Each row was made from one path, in order. Every step used is in the known rows, and no mark comes twice. Write each row's path.
Known rows:
pigu zotog pelut kogulir liko gufo: |  24 | -13 |   7 |  49 |  -6 | -18 |   6 |  -5 |   9 |  -9 |  20 |  -9 |   2 | -28 | -25 | -32 |   7 |  33 |  -5 | -50 | -27 |  47 |  -4 |   9 | -40 |  -1 | -35 |  13 |  52 |
kogulir liko gufo zuru: |  42 | -18 |  -7 |  18 |  -9 |   6 |  21 |  -2 |  -9 |   3 |  -3 |  -5 |   5 | -16 |   2 | -16 |  21 |   9 |  11 |  17 |   7 |  42 | -18 |  23 |  -4 | -21 | -40 |   4 |  10 |
naguk gufo miguso zotog: | -12 | -22 |  -2 | -15 | -23 | -24 |   2 |  20 |  -2 |  29 | -14 |  -2 |  15 |  -8 |   4 |   8 | -33 |  13 |  32 |  18 |   2 | -17 |  26 |   0 |   7 |   2 |  60 |  -5 | -31 |
rirok liko: |  31 |  19 | -14 | -29 |  14 | -10 |  -8 | -13 |   7 |  16 | -11 |   2 |  -7 |  21 | -12 | -28 | -14 |  22 |  10 |   1 |  19 | -12 |  -1 |  -2 |  18 | -17 | -20 |  -4 |   0 |
kogulir pelut zotog zofon gufo naguk: | -12 |  45 | -11 | -16 | -19 |  20 |  -6 |   9 | -15 |  10 |   2 | -31 |  -4 |  25 |  -2 |  21 |  45 | -39 | -45 |  33 |  12 | -11 |  -3 |  11 |   8 | -22 | -18 |  18 |   6 |
pigu zotog: |  35 |  28 | -15 |   7 |  17 | -15 |  13 |   6 |   6 |  -1 |   5 | -29 |  18 |  19 |  -8 | -23 |   3 |  37 |  -7 |  -5 |  -6 |  -6 | -10 |  23 | -19 | -25 |   6 |   6 |  26 |
zofon gufo: |  10 |   6 | -13 | -14 |  28 |  -9 |  14 | -21 |  -7 |  -1 | -12 |   1 |   8 |  32 |   3 |  18 |  -5 |  -9 | -10 |   9 |  12 | -14 | -12 |   7 |   1 | -36 |  -7 |  12 | -15 |
pelut kogulir: |  -8 |  25 |   4 |  -7 |  19 |  15 | -10 |   3 |   2 |  14 |  -2 |   9 |  -4 |  19 |   9 | -24 |  -9 |  16 |  21 | -14 | -17 |   7 | -40 |  -6 |   1 | -33 |  10 | -34 |  19 |
pigu zotog zofon gufo: |  14 |  24 | -26 | -14 |   8 | -24 |  15 | -15 |  -8 | -20 |   9 | -22 |   3 |  17 |  -5 |   5 |  16 |  -7 | -51 |   5 | -17 | -13 |   4 |  23 | -11 | -17 |  15 |   1 |  12 |
pigu zotog pelut kogulir liko gufo naguk: |   2 | -10 |  11 |  36 | -17 | -12 |   4 |   7 |   8 |   6 |  30 | -13 |  15 | -23 | -27 | -39 |  14 |  34 |  14 | -40 | -21 |  43 |  15 |  26 | -36 | -41 | -39 |  34 |  40 |
miguso zotog pigu: | -23 |  -1 |  13 | -12 |  20 |   2 | -10 |  14 |   9 |  15 |  10 |  15 |  13 |   1 |  23 | -14 |  -4 |   4 | -15 |  -2 |  -4 | -31 |  -2 |   2 |  -1 |  -1 |  -1 |  -5 | -15 |
rirok liko kogulir pelut zotog: |  21 |  54 |   2 | -10 |  -2 |  13 |  -7 | -13 |  10 |  23 |  -4 | -36 | -27 |  14 | -14 |  -9 |   3 |  -2 |  -5 |  -5 |  18 | -21 |  -3 | -36 |  18 |  28 | -32 |  30 |  28 |
zofon gufo zuru: |  10 |   9 | -29 | -24 |   2 |  15 |  33 | -14 | -14 |  -1 | -12 |   1 |  14 |  21 |  16 |  48 |  -2 | -14 |  -6 |  16 |   9 |  -1 | -17 |  32 |  21 | -34 |   0 |  26 | -18 |
zotog pelut kogulir liko gufo: |   3 | -22 |  15 |  36 |   3 |   7 |  -6 |  -8 |   6 |  -3 |   6 |  13 | -11 | -16 |  -7 | -22 |   5 |  13 |   0 | -44 | -12 |  45 |  -9 |  -9 | -22 |  -4 | -53 |  -3 |  30 |
pelut zotog: |  17 |  36 | -11 |   1 |  -5 |  16 |  -2 |   0 |  18 |  13 |  -4 |  -4 |  -4 |  44 |  -2 | -14 |  10 |  31 |  -5 |   6 |  10 |   5 | -23 |  -6 |   6 |   8 |  -5 |   2 |  18 |
zotog pelut: |   1 |   8 |   4 |   2 |  24 |  23 |   2 |  -6 |   7 |  -1 | -12 |   9 |   3 |  29 |  -3 |   9 |   2 |  18 | -53 | -30 |  13 |  -6 |   7 |   4 |   2 |  26 | -31 |   4 |   8 |
rirok liko gufo zuru: |  43 |   4 | -16 | -16 | -17 |  -2 |  20 |  -5 |  -5 |  14 |  -7 |   3 | -26 |   4 | -19 | -15 | -23 |  11 |  23 |  23 |  18 |  27 |  16 |  27 |  20 | -26 |  -6 |  -9 |  -2 |
kogulir liko gufo miguso zotog: |  21 | -55 |  15 |  22 |  -8 | -40 |   1 |  10 |   1 |  -6 |   6 |  17 |   9 | -43 |  -9 | -22 |   1 |   2 |  53 |  30 |  13 |  23 |  18 | -16 | -13 |   2 |   2 |  -5 | -19 |
miguso zotog pelut kogulir: | -38 |  33 |  25 |  -2 |  11 |  23 |   0 |  -4 |  22 |   2 |  17 |  32 |  -6 |  -5 |   7 |   6 | -21 |   1 |   0 | -50 |   2 |  16 | -12 | -24 |   6 |  15 |  10 | -17 |   7 |
naguk gufo zofon: |   3 |  21 | -15 | -12 | -10 |  15 |   9 |  -5 |  -7 |  34 | -18 | -27 |  12 |  32 |  19 |   6 | -17 |  24 |  25 |   7 |  -7 |   0 |  10 |  42 |  -4 | -42 |  24 |  12 | -21 |
zofon gufo miguso zotog pelut: | -19 | -27 |   3 | -12 |   4 |  -2 |  17 | -10 |   2 | -18 |   0 |  38 |   7 |  -5 |   2 |  65 | -25 | -15 |   2 |  -1 |  17 | -20 |  35 |  -3 |   8 |  26 |  13 |  29 | -45 |
liko kogulir: |  -5 |  13 |  10 |  -7 |  38 |  15 |   0 | -15 |  -4 |   7 |  -6 | -19 |  -2 |  27 |   5 | -17 | -10 |  -3 | -13 | -12 |  -4 | -14 |   1 |  -8 |   7 |   6 |   4 |  12 |   9 |
miguso zotog: |   1 |  33 |  12 |  -7 |  22 |  -6 |   3 |  -6 |  14 |   8 |  10 |   9 |   8 |   0 |   6 | -14 |  -2 |   1 |   1 |  -2 |  22 |  -6 | -10 | -20 |  10 |  -6 |  18 |  -8 | -10 |
pigu zotog pelut kogulir: |  -2 |  27 |  -4 |  17 |   7 |   4 |   7 |   2 |  13 |  -5 |  12 |   2 |   8 |  12 |  -9 | -14 |  -8 |  32 | -20 | -60 | -26 |  14 | -11 |  17 | -21 |   0 |   3 |   2 |  36 |
pigu zotog zofon gufo zuru: |  21 |  15 | -38 | -20 | -13 |  -2 |  35 | -15 | -12 | -19 |   1 | -25 |   7 |  11 |   1 |  28 |  17 | -13 | -48 |  14 | -12 |   4 |   4 |  51 |   8 | -14 |  24 |  10 |   6 |

Which path is each row?
|   1 | -52 |  21 |  27 | -15 | -25 | -14 |  15 |   3 |  -6 |  13 |  27 |  -1 | -52 |  -5 | -30 | -10 |   5 |  90 |  14 |  -7 |  34 |  -5 | -19 | -11 | -12 |  20 | -23 | -11 |
pelut kogulir liko gufo miguso zotog
|  23 |  43 |   1 |  22 |   0 |  20 |  -4 |  16 |   6 |  21 | -13 | -24 |  -2 |  15 |  -4 |  -5 |  32 |  12 | -30 |   6 |  21 |  -5 | -37 | -11 |  -3 |  15 | -27 |   3 |  29 |
kogulir pelut zotog
|  14 |   9 |  -3 |  27 |   7 |  -6 |   3 | -11 |  19 | -12 |  12 | -12 |  21 | -20 |  -7 | -16 |  19 |  39 |  -8 | -68 | -16 |  23 | -21 |   5 | -27 |   3 | -39 |  21 |  51 |
pigu zotog pelut kogulir liko
|   6 | -44 | -18 | -18 |   9 | -12 |   6 |   0 | -17 | -15 | -21 |  13 |  16 |  17 |   2 |  35 | -12 |   4 |  23 |  29 |   1 | -28 |   4 |  15 |   3 | -20 |  16 |  19 | -37 |
zofon gufo miguso
| -33 | -58 |  -4 | -23 |   5 | -18 |  -2 |  12 |  -7 | -11 |  -9 |  34 |  19 | -11 |  18 |  40 | -27 | -21 |  20 |  32 | -12 | -45 |  23 |  13 |  -2 |  -2 |  28 |  19 | -59 |
zofon gufo miguso zotog pigu
|   7 |  60 | -15 | -32 |  -8 |   4 |  -3 | -30 |  -9 |   2 |  -2 | -38 | -45 |  11 | -10 |  16 |  14 | -44 | -41 |  14 |   9 | -23 |  16 | -34 |  27 |  36 | -18 |  21 |  14 |
rirok liko kogulir pelut zotog zofon gufo
|  -5 | -24 |  -5 | -20 |   8 | -24 |  14 |  -1 |   0 | -11 |  -6 |  26 |  19 | -10 |   5 |  37 | -24 | -17 |  41 |  39 |  12 | -26 |  15 |  -4 |   9 |  -4 |  41 |  16 | -53 |
zofon gufo miguso zotog
| -16 |  50 |   2 |   1 |   2 |  21 |  -1 | -18 | -15 |  -2 |  -2 | -41 | -30 |  20 |   4 |  30 |  27 | -53 | -59 |  12 |  -7 | -15 |  -5 | -26 |  10 |  31 | -11 |  14 |  17 |
liko kogulir pelut zotog zofon gufo
|  -5 | -38 | -18 |  -9 | -18 | -17 |  -8 |  14 | -14 |  27 | -31 | -13 |  20 |  18 |   9 |   5 | -25 |  24 |  18 |  23 | -10 | -16 |  15 |  24 |   4 | -12 |  33 |   1 | -21 |
naguk gufo miguso
|  -2 |  21 |  20 |  13 |  44 |  16 |   0 |   6 | -13 |  12 | -14 | -43 |  -7 |   5 |   0 |  -3 |   7 | -23 | -29 |  -5 |   1 | -25 | -12 | -12 |  -4 |   8 | -23 |   9 |  19 |
liko kogulir pelut
|  19 |  24 |  -5 |  15 |  15 |  -3 |  18 |  -4 |  14 | -10 |   1 | -14 |  13 |  13 | -15 |  -7 |   2 |  36 | -51 | -47 |   0 |  -6 |  10 |  25 | -24 |  13 | -15 |  24 |  31 |
pigu zotog pelut
|  14 | -21 |  12 |  30 |   4 | -12 |  -9 |  -5 |   0 |   5 |   9 |   4 |  -9 | -17 |  -3 | -43 |   6 |  10 |  41 |  -8 | -11 |  40 | -31 |  -9 | -22 | -44 | -24 | -24 |  25 |
pelut kogulir liko gufo
| -24 | -81 |  22 |  20 | -18 | -22 | -24 |  29 |  -2 |   4 |  13 |  36 |   8 | -56 |   9 | -32 | -13 |   3 |  67 |  12 | -30 |  15 |   5 |  -3 | -24 | -20 |   9 | -16 | -25 |
pelut kogulir liko gufo miguso zotog pigu
| -40 | -38 |   5 |   3 | -37 |  -9 | -11 |   2 |   9 |  16 |  -1 |  17 |  21 | -42 |  10 |  21 | -20 |  12 |  41 | -39 | -10 |  10 |   9 | -14 |   3 |  22 |  18 |  10 |  -8 |
naguk gufo miguso zotog pelut kogulir liko
|  -8 |  39 |  16 | -19 |  12 |   2 | -10 |   0 |   6 |  -1 |  16 |   4 | -11 |   4 |   7 | -25 |  11 | -17 | -34 |   5 |  18 |  -5 |   0 | -15 |  17 |  14 |  23 | -52 |   0 |
miguso zotog zofon
|   0 |   6 | -19 |  -3 | -26 |   7 | -10 |  17 | -15 | -11 | -22 | -11 | -10 |   7 |  -1 |  37 |  30 | -28 | -23 |  45 |   5 | -23 |  -6 |   3 |   5 |  25 |   8 |  -4 |  -6 |
kogulir pelut zotog zofon gufo miguso
|  -3 | -66 |  11 |  33 | -11 |  -1 | -11 |   5 |  -1 | -11 |  -2 |  27 |  -4 | -29 | -12 | -14 |  -9 |  17 |  38 | -23 | -16 |  36 |  10 |   3 | -19 |   9 | -24 |  -6 |   6 |
zotog pelut kogulir liko gufo miguso
|  -2 |  12 |   0 |  17 |  -3 |  29 | -20 |  31 |   0 |  26 | -15 | -17 |   3 |  12 |   9 |  -3 |  28 |  10 | -48 |   8 |  -3 | -26 | -28 |   5 | -18 |  18 | -44 |   3 |  16 |
kogulir pelut zotog pigu
| -14 |  31 |   3 | -29 |  16 | -13 |   9 | -20 |  -2 | -14 |  19 |  10 | -13 |   7 |  13 |  20 |   5 | -39 | -32 |  12 |  13 | -14 |   7 | -12 |  18 |  -8 |  20 | -24 | -21 |
miguso zotog zofon gufo
|  -9 |   1 |   4 |  14 |  10 |  22 |  -7 | -11 |  13 |  -6 |  -2 |  10 |  15 |  -7 |   8 |  -4 |  17 |  19 |  -6 | -59 |  -1 |  22 | -26 |  -8 | -10 |   7 | -55 |   0 |  26 |
zotog pelut kogulir liko
|  39 | -41 | -10 |  -8 | -11 | -32 |  -8 |  14 |  -9 |   1 | -12 |  13 | -16 |   6 | -32 | -36 | -36 |  24 |  51 |  47 |  11 |   1 |  37 |   3 |   1 |  -8 |  10 | -13 | -19 |
rirok liko gufo miguso
| -16 | -37 |  23 |  17 | -30 | -21 | -25 |  15 |  -2 | -12 |  21 |  22 | -16 | -53 |  -6 | -37 |   5 | -16 |  52 |  17 | -11 |  38 |   9 | -23 |  -4 |  -1 |  31 | -56 |  -7 |
pelut kogulir liko gufo miguso zotog zofon
| -12 |  -8 |   5 | -15 |  -4 |  -8 | -15 |  21 |  -3 | -12 |   2 |  16 |   1 |  -5 |   5 | -12 |  -4 | -13 |   0 |  21 |   9 | -21 |  23 | -10 |  20 |  22 |  47 | -46 | -26 |
gufo miguso zotog zofon
|   7 |  45 |  13 |  18 |  13 |  29 |   0 |   3 |   2 |  12 |  -6 | -44 | -20 |  25 |   0 |  -6 |  20 |  -8 | -23 |   0 |   5 | -16 | -23 | -25 |  -3 |  36 | -19 |  18 |  29 |
liko kogulir pelut zotog
| -31 | -39 |   4 |   0 | -10 | -12 |   6 | -16 |  11 | -30 |   5 |  41 |  27 | -43 |  10 |  51 |  -8 | -14 |  51 | -29 |   0 |   1 |   2 | -16 |   1 |  15 |  -5 |  31 | -27 |
zofon gufo miguso zotog pelut kogulir liko
| -24 | -37 |  18 |  11 |  -8 |   2 | -14 |   7 |  16 | -14 |   9 |  39 |  18 | -41 |   8 |  14 |  -5 |   9 |  48 | -34 |   6 |  11 |  -3 | -22 |   2 |  28 |  -7 |   4 |  -8 |
gufo miguso zotog pelut kogulir liko
| -35 |  26 |   0 | -43 |   0 |  -4 |   6 |  -8 |  -8 |  -1 |  28 |  -1 |   8 |  12 |   7 |  13 |   7 | -42 | -18 |  24 |  16 | -12 |  26 |  -6 |  24 | -33 |  20 |   2 | -32 |
miguso zotog zofon gufo naguk
|  -3 |  18 | -27 | -34 |  -3 |  24 |  20 | -17 | -17 | -13 | -11 |  -4 |  -5 |  20 |  17 |  38 |   8 | -35 | -41 |  24 |   2 |   0 |  -8 |  34 |  25 | -11 |   9 |  -8 | -10 |
zotog zofon gufo zuru
| -16 |   3 |  -8 |  -2 | -10 |  11 |  -6 |   5 | -19 | -13 | -17 | -29 | -22 |   8 |   2 |  37 |  17 | -49 | -26 |  30 |  -7 | -28 |  23 | -15 |   6 |  46 |  17 |  17 |  -8 |
liko kogulir pelut zotog zofon gufo miguso
|   8 |  43 |  -9 |  -6 | -17 |  25 | -16 |  -4 |  10 |   7 |   2 |  -9 | -16 |  45 |   4 | -21 |  29 |   5 | -52 |  10 |   4 |   3 |  -9 |  -6 |  12 |  26 |  -1 | -34 |  19 |
pelut zotog zofon
| -29 | -35 |  29 |  22 | -13 |   0 |  -1 |  21 |   8 |  -8 |  12 |  42 | -23 | -27 | -14 |  -6 | -40 |  -5 |  43 | -10 | -12 |  29 |  28 | -13 |  -8 |  15 |  40 | -30 |  -9 |
liko gufo miguso zotog pelut kogulir
